Known rows, with every way that one mark hangs from another:
[B C F H R]: [-0.61  1.77 -1.12 -0.56 -0.30 -1.41 -0.49  3.30  0.34 -2.46  1.48 -0.47
 -1.29 -1.69  2.72 -1.49 -3.59  2.20  1.29]
[L [B F H R]]: [-0.90 -0.41 -0.91 -0.30 -1.00  2.37  1.10 -2.17  1.03 -0.27  2.18  0.12
 -0.84 -0.53  0.93  1.56 -1.62  0.46  1.67]
[H [B C E]]: [ 1.16  1.12  2.51  0.27  1.97 -0.62  0.45  0.20  0.89 -0.91 -0.62 -0.35
 -1.46  1.10 -0.93 -2.17  2.12 -1.27 -1.02]
[B C E F N]: [-0.52  2.80 -2.46 -0.09  0.32 -0.21 -3.50  2.27 -2.53 -0.70 -1.16 -2.61
  0.76 -0.40 -0.59 -0.60  0.64  0.91  0.77]
[N [B C E H R]]: [-1.70 -0.01 -1.39  2.16 -0.90 -1.28 -2.84  0.25  0.28 -3.09  3.26  0.66
 -2.47 -0.85  1.32  1.28 -0.53  3.18 -0.41]
[H [B E]]: [ 1.38  0.08  3.77  1.31  2.49  1.67  1.65 -2.40  1.30  1.36 -1.13  0.04
  0.00  1.80 -2.25 -0.88  3.71 -2.58 -2.16]
[E [B F H R]]: [-1.41  0.13  1.23 -1.45 -0.38 -0.60  2.64  0.36 -0.33  0.83 -1.69  0.53
 -0.37 -2.33  2.65 -0.30 -0.98  1.36  0.95]
[M C]: [ 1.89 -0.32  1.24  1.14 -1.21  1.61  1.20 -4.98  2.84  5.12 -1.63 -0.13
  2.19 -0.73 -1.26  0.58 -0.37 -1.98 -3.15]
[L B]: [ 1.03 -0.88  1.21  0.31  1.36  3.67  2.16 -6.07  2.13  2.71  1.09  1.24
  0.59  0.89 -2.31  2.09  1.00 -2.62 -1.77]
[B E R]: [ 1.03 -1.36  1.00  2.07  1.26 -0.11 -1.81 -2.53 -0.07 -0.75 -1.27  2.39
 -1.42  0.04 -0.37  1.25  1.11 -0.41 -0.62]
[H B]: [ 1.95 -0.61  4.40  0.18  1.71  2.25  4.25 -1.81  3.43  2.67 -0.26  1.30
  1.75  1.78 -2.58 -1.11  1.13 -3.77 -3.48]
[L [B C F N R]]: [-0.80 -1.20 -3.60 -1.04 -2.78  1.59 -1.17  0.71 -0.38 -1.05  1.01  1.12
 -0.58  0.28 -0.46  1.72 -1.62 -0.54  3.31]
[N B]: [-0.31 -0.44  1.66  1.71  0.67  3.12  1.91 -4.44  3.41  2.26  2.01  0.79
  1.47  0.80 -3.07  2.13  0.12 -2.11 -4.74]
[L [B C F H R]]: [-1.02  0.67 -2.22 -1.14 -1.37  0.45  0.25  0.57  0.45 -2.55  2.68 -0.57
 -2.25 -1.25  2.15  0.15 -2.62  1.52  3.08]
[F B]: [ 2.05 -0.51  2.67 -0.35  2.67  0.60  2.33 -2.72  1.76  2.12 -0.15 -2.22
  2.66  1.97 -2.22  0.33  0.86 -2.62 -2.51]
[B C E H R]: [ 0.08  0.53 -1.35  1.59  0.46 -2.65 -2.78  1.63 -1.71 -2.47  0.75  0.90
 -2.83 -1.38  3.04 -0.69 -0.52  2.60  0.88]
[H [B C F N R]]: [ 0.23 -0.61 -0.58 -1.51 -1.97 -0.14  0.95  4.69  0.73 -1.43 -0.19  1.29
  0.44  1.32 -0.77 -1.50 -1.45 -1.36  1.50]
[H [B F]]: [ 0.84  1.50  3.74 -1.05  1.76  2.81  3.95 -0.62  3.21  1.30 -0.71 -1.02
  1.10  1.34 -2.01 -1.61  0.35 -3.10 -1.92]

Rows:
[ 0.21  0.08 -1.92 -0.83 -0.13 -1.77 -0.40  3.36 -2.05  1.72  1.58 -3.19
  4.08  1.51  0.18 -0.60 -0.66  0.27 -0.85]  [F [B C H N]]
[-0.83  1.27  0.04  1.43  0.99  0.57 -1.69 -2.40  1.22 -1.24  2.08 -0.71
 -1.39  0.16 -1.76  1.04  1.17  0.59 -2.05]  [N [B C E]]
[-0.84  0.39  0.88 -2.72 -0.27 -1.77  1.89  1.25  0.64 -1.32 -2.15  1.02
 -2.49 -2.11  1.75 -1.23 -1.41  1.11  2.45]  [E [B C F R]]
[-0.21 -1.45  1.38 -1.44 -0.32 -2.16  2.05 -0.02  0.75 -0.02 -1.77  3.27
 -2.19 -1.85  1.48 -0.43 -0.19  0.02  0.87]  [E [B C R]]
[-1.33 -0.45 -1.25 -2.39 -2.13 -1.40  0.73  3.07 -1.27  0.14 -2.72  1.60
 -0.02 -1.24  1.00 -0.33 -0.97  0.63  2.46]  [E [B C F N R]]
[ 0.13 -1.11  0.46  0.53 -0.93  1.41 -0.79  1.84 -0.87 -0.84 -1.71  0.50
  0.31  2.28 -2.14  0.35  1.77 -1.13  1.06]  [H [B E F N R]]
[ 0.09 -0.37 -1.16  1.00  1.08 -0.75 -1.84  0.15 -3.37  2.17 -0.02 -4.19
  4.07  1.81 -1.33  0.73  2.85  0.61 -0.99]  [F [B E H N]]
[ 0.03  1.09 -1.14 -0.24  0.22  0.92  0.97 -1.84  0.49  0.85  3.11 -0.55
 -0.19 -0.71  1.15  0.03 -0.40  0.22 -0.24]  [L [B C H]]
[ 0.49  0.20  0.18  0.40  0.34 -0.41 -0.67  2.00 -1.00  0.49 -0.65  0.19
  0.77  1.96 -1.88 -1.41  2.67 -1.31 -0.61]  [H [B C E N]]
[ 0.34 -2.22 -2.33 -0.58 -1.62 -2.88 -0.96  4.30 -1.89 -0.63  1.20 -0.83
  2.33  1.53  1.07  0.05 -1.49  0.71  0.72]  [F [B C H N R]]
[ 0.56 -1.69  0.64  1.01  1.31 -1.80 -1.30 -0.59 -1.46 -1.45  0.19 -1.88
  0.01  1.17  0.58  0.57  1.30  1.27  0.50]  [F [B E H R]]
[ 0.83 -0.16 -0.40  1.06  0.80 -2.06 -2.89 -0.13 -0.61 -2.65 -0.49  1.72
 -3.10 -0.64  1.12 -0.32  0.16  0.74  0.83]  [B C E R]
[-0.05  0.66 -0.16  0.27  0.09  0.42  0.34  0.62  0.36 -0.39  0.47 -0.04
  0.05 -1.24  1.75 -0.17 -2.56  1.02  0.00]  [B F H R]
[-1.03 -3.23 -0.38  0.04 -2.35 -0.95  1.66  0.69 -1.85  3.54 -1.64  3.27
  2.25 -1.36  1.26  1.12  0.61  0.49 -0.46]  [E [B H N R]]
[-0.06  3.73 -0.10 -0.24  2.16 -0.63 -2.18  0.37 -0.61 -1.70 -0.90 -2.92
 -1.45 -1.21  0.34 -1.27  0.27  1.05  0.91]  [B C E F]
[-0.16 -0.46 -0.56  0.37  0.17  2.46 -1.12 -3.96 -0.06 -1.85 -0.34 -0.32
 -2.78  0.04 -0.97  2.23  1.38 -0.23  2.52]  [L [B E F R]]
[-0.27  1.94 -1.13  1.03  0.68  1.69 -2.57 -0.62 -2.14  1.42 -1.88 -2.25
  2.24  0.24 -2.01  0.81  2.04 -0.36 -0.61]  [B E F N]
[-1.19  0.73 -3.54 -0.37 -2.30 -1.39 -1.91  5.19 -1.78 -1.05  0.83 -0.21
  1.01 -1.13  2.08 -0.57 -3.42  1.85  1.52]  [B C F H N R]
[-0.85 -0.87  0.39 -1.08 -0.90 -2.97  2.01  1.44 -0.53  0.16 -0.60  2.46
 -1.81 -2.40  3.39 -1.24 -0.95  1.84  0.82]  [E [B C H R]]
